What can hang from each mark
X: U
S: J
E: H J
J: U W
B: H J
Q: E U
H: B S U W
U: P X

(in the rows, 128 means zero)
Known rows, with every way that one mark hangs from another
(X (U P)): [ 53 180 151 169 143 183 163 170 113 135 143 137 110 169 144 185 108 147
 133 169 141 135  63 139  89 149 159 168 110  93 173  87 111 108 108  79
 120 146 137 173 143  88 128 186 124]
(Q (E J) (U P)): [ 68 138 161 151 139 189 139 181  50 132 116 155 170 158 130 175 124  85
 147 204 114 139 102 134 153 143 159 136 100 142 133 117 112 144  37  75
 108  90 151 177 123  72 175 121 147]
(H S U): [147 113 130 167 139 107 127 106 115 111  91 155 141 101 169 114 153 123
 119 165 130 132 121 128 109 154 141 167 147 133 152 141 113 116 160 101
 120 123 141 161  97 154 152 176 103]
(E H J): [111 112  83 108 169 179 110 171  94 137  82 125 133 146 162 120 138  99
 126 173  94 131 109 102 176 145 168 177 157 123 126 161 130 156 126  86
 143  94 148 174 134 125 179  71 107]
(H (B (J U W)) S): [151  82 133 143 132 137 110 140 108 120  92 128 156 113 116 118  80 124
 155 103 170 130 101 128  83 130 159 156 161 107 113  91 123 214 156 135
 128 188  92 136 119 108 148 134 108]
(B J): [133 130 135 167 135 139 133 127 112 117 133 129 151 131 117 145 110 114
 144 147 145 134  83 124 116 143 164 158 173 105 134 125 118 149 137 109
 142 122 124 174 133 120 172 146 122]
(J (U P X) W): [ 76 131 145 148 143 128 154 142 156  95 143 162 117 105 170 133  71 143
 169 154 151 108 130 149 113 164 132 116 115 129 157  83 128 103 111  80
 134 147  75 165 155  90 133 178 153]
(S (J (U P) W)): [129 117 171 180 145 103 166 139 142 131 167 148 143  86 195 140 103 124
 150 113 136 146  93 144  96 193 137 118 145 129 115 107 111 117 104 115
  98 158  85 158 166  82 164 214 178]
(X U): [ 99 159 131 165 140 167 136 140 137 108 142 139 118 133 142 164 137 148
 136 161 149 101  78 119 105 140 157 172 135  95 177 112 112 116 136 106
 128 122 123 164 136 112 149 169 119]
(Q E): [138 112 142 167 170 144 134 118  90  94 137 165 143 110 141 142 117 113
 140 163 126  90 108  87 125 169 144 170 165 117 160 146 100 118 123 127
 121  74 149 162 116 116 181 160 147]
(U X): [ 97 169 101 145 145 132 137 139 144  79 132 144 112 100 124 139 126 140
 132 157 160  94  98 106 125 134 144 150 143 109 174 134 119 126 142  94
 163 110 117 183 132 132 149 130 120]
(B (J U W)): [159  82 164 164 131 121 119  99 142 106 140 146 165  98 155 115  88 121
 178 130 144 110 123 147 107 163 144 121 171 124 122  95 121 128 131 121
 119 141  63 150 144 103 173 178 150]
(Q (E H J) (U P)): [ 58 140 137 119 150 214 128 214  34 143  80 145 173 183 134 163 127  82
 136 197 102 144 108 118 168 141 159 157 101 142 111 140 124 163  45  82
 123  97 158 177 116  75 174  78 133]
(U P X): [ 49 187 116 147 144 151 169 171 121 108 136 144 103 143 132 162  96 135
 135 170 158 131  86 130 113 145 148 153 121 110 164 111 122 122 117  67
 155 127 132 194 145 105 133 146 125]
(U P): [ 84 140 137 169 149 139 170 149 105 141 148 146 125 140 172 160 104 118
 135 177 120 155  73 138 117 161 156 159 135 119 144 112 113 105 104  74
 121 123 151 176 139 102 152 173 140]
(S (J (U P X) W)): [ 98 161 149 154 145 114 164 153 162  99 156 149 126  86 158 146  97 139
 148 105 169 116 103 134  95 175 127 115 132 122 137 108 116 130 120 107
 128 165  71 170 171  84 142 190 164]
(J (U P) W): [111  86 168 170 142 122 157 120 137 123 156 163 141 104 207 126  80 127
 167 161 122 133 117 158 113 183 142 126 132 140 131  77 120  86  97  87
 108 137  94 153 154  88 153 204 169]
(E (J U W)): [149  60 133 138 152 133 110 109 148 105 119 149 149  90 192 107 114 108
 171 166 106 102 142 140 153 163 152 120 152 145 133 103 126 113 114  94
 113 101  77 151 154 107 186 148 145]
(J (U P X)): [ 70 150 136 155 160 139 159 155 151  98 133 154  95 123 148 143  81 145
 140 165 161 118 104 134 112 167 146 153 122 108 171 116 120  84 132  53
 143 142 115 183 148 106 116 172 128]
(Q (E J)): [133 101 119 145 171 174 115 141  78 105 107 154 143 135 128 140 125  95
 144 176 107  92 121  92 155 166 159 166 160 123 146 151 111 145 112 107
 115  58 150 164 122 106 192 116 130]
(H B W): [106  86 126 158 129 122 141 134 143 140 130 141 135  85 154 135 135 116
 148 143 172 130  79 101 123 122 179 136 162 116 155 130 117 184 131 115
 125 107 123 159 148 124 186 129 149]
(J (U X)): [117 131 120 144 159 126 131 127 173  73 124 158 102  87 143 119 118 144
 142 151 169  86 125 118 120 157 143 151 146 107 182 136 121  94 160  80
 150 117  99 175 132 132 133 158 124]
(B (H U) (J W)): [160  88 143 164 108 118  96 112 146 112 122 141 207 123 124 131  86 125
 190 139 168 133 129 167 102 146 135 106 179 133 100  99 127 150 133 130
 121 142  75 153 117 128 172 166 141]
(S (J (U P))): [124 132 164 183 165 110 173 150 142 137 152 138 122 101 176 156 118 119
 125 125 144 154  72 132  95 198 153 157 150 105 130 143 104 101 125  92
 106 152 128 171 160 102 143 211 152]
(Q (E (J U))): [154  65 143 145 187 165 109 126 107  94 104 165 134 125 149 122 113 100
 154 169 110  79 149  95 151 189 157 169 165 118 152 151 112 107 124  96
 110  72 133 156 125 111 170 148 134]
(S (J W)): [156 138 132 171 133  96 148 119 134 112 172 137 162  60 176 139 144 121
 138 114 135 126  82 113 113 161 132 122 168 132 123 127 108 159 120 153
 113 123  91 162 157 107 200 172 169]
(S (J (U X) W)): [146 143 133 152 148  99 135 119 181  75 152 150 136  44 154 124 126 147
 148  97 172  85 123 113 109 164 122 113 157 122 151 132 113 137 145 134
 134 139  57 163 160 110 160 172 157]
(S J): [152 152 130 176 151 106 152 132 130 120 154 130 138  78 153 152 157 118
 115 118 142 135  63 100 115 166 151 157 173 110 137 160 101 139 142 129
 121 116 130 178 143 122 183 167 147]
(H B U): [145  81 113 164 159 112 118 127 136 117 100 131 127  70 163 135 140 135
 148 179 172 142  92 126 132 157 164 148 164 112 161 153 112 122 146  89
 129 119 154 158 113 154 140 165 129]

Rows
[ 34 177 135 127 137 199 132 199  69  95 100 153 150 163  88 182 121 105
 145 193 144 111 115 126 148 126 150 129  88 136 154 118 120 155  53  73
 137  98 133 191 125  70 153  94 130]
(Q (E J) (U P X))
[155 100 131 167 122 134 106 122 138 118 106 136 184 141 104 146  99 121
 169 152 173 146 110 154 104 148 153 142 184 110 117 132 121 135 153 106
 132 138 115 169 105 148 153 163 120]
(B (H U) J)
[131 154  77 128 167 151 136 206  78 151  75 103 125 122 120 136 156 117
  83  83 156 157  50  64 104 130 165 212 165  83 105 183 107 252 173 149
 143 172 165 161 111 132 156  77  88]
(E (H B (S J)))
[140 156 124 158 164 105 141 134 178  77 136 139 110  66 134 136 142 145
 121 107 179  94  98 102 107 166 139 152 161  97 163 164 107 117 167 111
 143 137  96 180 148 127 142 168 133]
(S (J (U X)))
[123 116 127 141 142 118 126 111 175  66 138 164 129  69 164 109  99 149
 168 142 155  73 143 130 125 151 126 116 140 131 166 103 126 105 137 107
 144 120  59 158 145 109 152 163 147]
(J (U X) W)
[114 125 104 119 175 161  97 152 108  73  71 167 131 113 124 121 129 139
 146 162 155  72 160  82 145 169 122 166 157 128 170 191 123 123 150 109
 154  85 142 167  98 139 135 120 122]
(Q (E (H (U X))))
[126  70  67 103 177 169  85 181 106 144  39 111 128 119 158 120 144 115
 146 184 136 149 113 106 177 146 177 167 163 117 126 180 129 166 140  72
 142 113 160 163 120 150 146  77  99]
(E (H B U) J)
[123 100  98 114 143 168 103 176  84 139  96 106 161 132 120 127  88 120
 165 120 160 142  84 108 127 119 163 151 176 107  94 122 132 233 128 141
 154 156 110 152 135 106 165  78 121]
(E (H (B (J W))))
[139 115 128 156 110 142 119 134 122 119 145 139 199 144 103 141  72 118
 179 123 151 133 100 144  94 124 147 124 178 116  94  85 124 185 124 142
 133 144  75 157 126 104 188 132 138]
(B H (J W))
[131  96 154 172 106  95 133  92 141 124 102 172 155  90 178 108 162 111
 129 149 143 124 139 127 105 134 143 143 149 153 155 134 126 142 151 115
 109 117 116 155 116 141 184 175 123]
(H S U W)
[152 122 126 158 116 136 107 135 116 123  80 138 182 164  88 136 104 117
 139 127 165 151 114 149  78 129 153 169 170 107 111 129 119 177 169 117
 129 166 121 161  81 145 153 144  86]
(B (H S U) J)
[ 30 203 139 154 113 150 161 179 117 104 131 145 141 124 128 172 127 131
 132 184 167 144  76 152 123 112 147 120  82 134 157 100 121 126  76  63
 147 136 114 197 129  94 136 136 136]
(Q (U P X))
[120 109 116 122 181 172 103 144 124  63  88 164 112 123 107 126 106 121
 153 158 144  54 156  88 149 172 148 162 149 114 177 154 118 118 137  88
 138  80 115 168 129 109 149 114 121]
(Q (E (J (U X))))
[137  76 149 174 108 103 120 102 182 125 123 171 179  99 161 122 134 118
 168 153 166 130 135 149 117 144 149 116 173 143 138 132 123 123 143 109
 110 102  97 162 129 145 186 175 149]
(B (H U W))
[177 117 150 168 135  90 141 114 139 107 135 153 157  69 179 113 137 120
 120  85 134 120 109 118  81 167 128 147 155 129 121 124 106 163 156 156
 105 162  81 143 132 109 181 185 140]
(H (S (J U W)))
[153  97 144 161 136 142 118 136 153 113 118 138 166 148  98 134  74 117
 162 127 166 129 101 145  92 151 164 158 183  92 114 119 119 131 158 106
 134 148  94 166 116 126 152 156 121]
(B H (J U))
[ 34 190 134 122 146 199 139 216  67 101  99 162 152 161 104 164 115 122
 128 173 155 115 107 108 137 130 130 151  92 128 140 137 121 157  71  94
 156 115 142 182 112  81 138  92 131]
(Q (E H) (U P X))
[135 113 110 135 149 135 112 139 102 126  65 147 141 124 175 101 150 122
 108 155 119 137 133 110 128 152 140 189 150 134 132 167 121 137 166 103
 140 133 154 159  90 159 150 127  88]
(E (H S U))
[ 98 101 134 139 125 139 113 150 172 104  99 135 120 102  79 131  93 133
 169 112 233  96 108 112 102 118 177 131 166  93 160 127 128 199 158 106
 154 152  75 166 156 114 145 117 131]
(H (B (J (U X))) W)
[113 160 125 152 152 132 150 185  83 160  81 129 137 142 170 138 145 116
  91 118 128 180  92 120  96 175 140 186 143 122 103 175 115 163 145 105
 121 175 159 169 115 126 140 154 107]
(E (H (S J) (U P)))
[ 88 108 158 172 100 125 152 141 132 158 103 170 170 163 148 137 106 109
 139 144 154 168 125 161  74 133 152 145 135 140 120 105 128 154 134  97
 103 156 119 158 117 115 165 172 122]
(B (H S (U P) W))
[112 129 101 138 139 140 100 155 133  91  77 112 126 103  75 147 110 147
 165 149 222 123  98 124 119 128 161 138 164  95 161 143 124 174 160  90
 160 151 122 175 120 144 115 122  99]
(H (B J) (U X))
[172 141 122 177 133 104 130 139 135 122 103 141 172 112 124 140 155 123
 109  98 163 153  97 124  77 151 138 168 170 110 116 162 100 167 179 141
 115 159 131 164  94 152 160 168 105]
(B (H (S J) U))
[111 131 142 140 146 171 120 163  67 106 106 155 180 118 139 142 154 107
 128 172 127 106 107  94 152 138 138 159 129 141 135 158 111 148  84 123
 131  85 144 165  95 109 179 105 146]
(Q (E H) U)
[158  50 153 140 169 149 103 113 108  89 117 173 159 101 166 109 102 102
 180 158 107  72 162 114 150 187 139 136 160 143 141 116 116 122 105 117
 101  75  94 138 137  91 191 149 153]
(Q (E (J U W)))
[148  89 118 158 143 129 106 137 120 124  88 110 143 101 115 143 114 129
 167 160 192 147  83 131 113 147 174 141 180 102 136 142 114 159 148  95
 131 144 141 162 121 145 134 149 116]
(H (B J) U)
[ 81  78 151 168 126 115 149 144 139 157 111 145 132  98 176 145 118 122
 166 174 179 167  91 146 114 150 174 120 148 133 150 125 123 144 108  76
 107 132 137 160 154 116 148 180 154]
(H B (U P) W)
[135 133 126 149  99 152 122 143  95 124 119 139 199 170  87 135  72 114
 150 101 147 140 105 142  71 105 142 148 163 115  85  79 125 227 143 155
 133 169  81 152 101 106 186 114 104]
(B (H S) (J W))
[100  89 100 128 141 147 130 172 124 156  98 131 130 110 158 122 136 110
 142 138 162 132  89  89 141 121 179 159 168 115 132 150 126 206 134 118
 141 117 133 157 143 126 180  85 133]
(E (H B W))
[129 135 167 171 136 106 172 144 115 134 144 149 145 106 181 136 109 123
 120  93 130 148  98 137  70 175 133 150 137 125 109 101 109 156 125 131
 100 182  97 148 144  83 161 198 146]
(H (S (J (U P) W)))
[ 42 191 156 153 131 169 155 180  82  91 131 166 155 138  97 179 114 124
 140 183 168 108  95 124 119 130 131 129  88 130 163 118 109 134  65  90
 139 109 133 182 114  80 144 139 146]
(Q E (U P X))
[126  61  81  97 194 177  98 190 116 143  54 114 109 124 152 107 117 112
 141 158 137 133 110  98 169 154 188 184 166 101 125 166 124 166 147  74
 142 125 144 163 132 127 144  71  99]
(E (H B) (J U))
[ 53 154 147 152 106 123 154 143 137 121  96 171 125 130 145 132 123 126
 130 153 170 132 137 141  94 125 140 135 114 145 166 118 135 154 134  78
 130 148 109 173 133 114 145 161 114]
(H S (U P X) W)
[115 116  87 119 156 176 111 192  84 148  79  98 138 147 103 139 101 119
 137 134 167 149  64  92 128 126 181 186 179  85 110 152 125 217 146 114
 161 151 149 168 119 127 149  73  99]
(E (H (B J)))
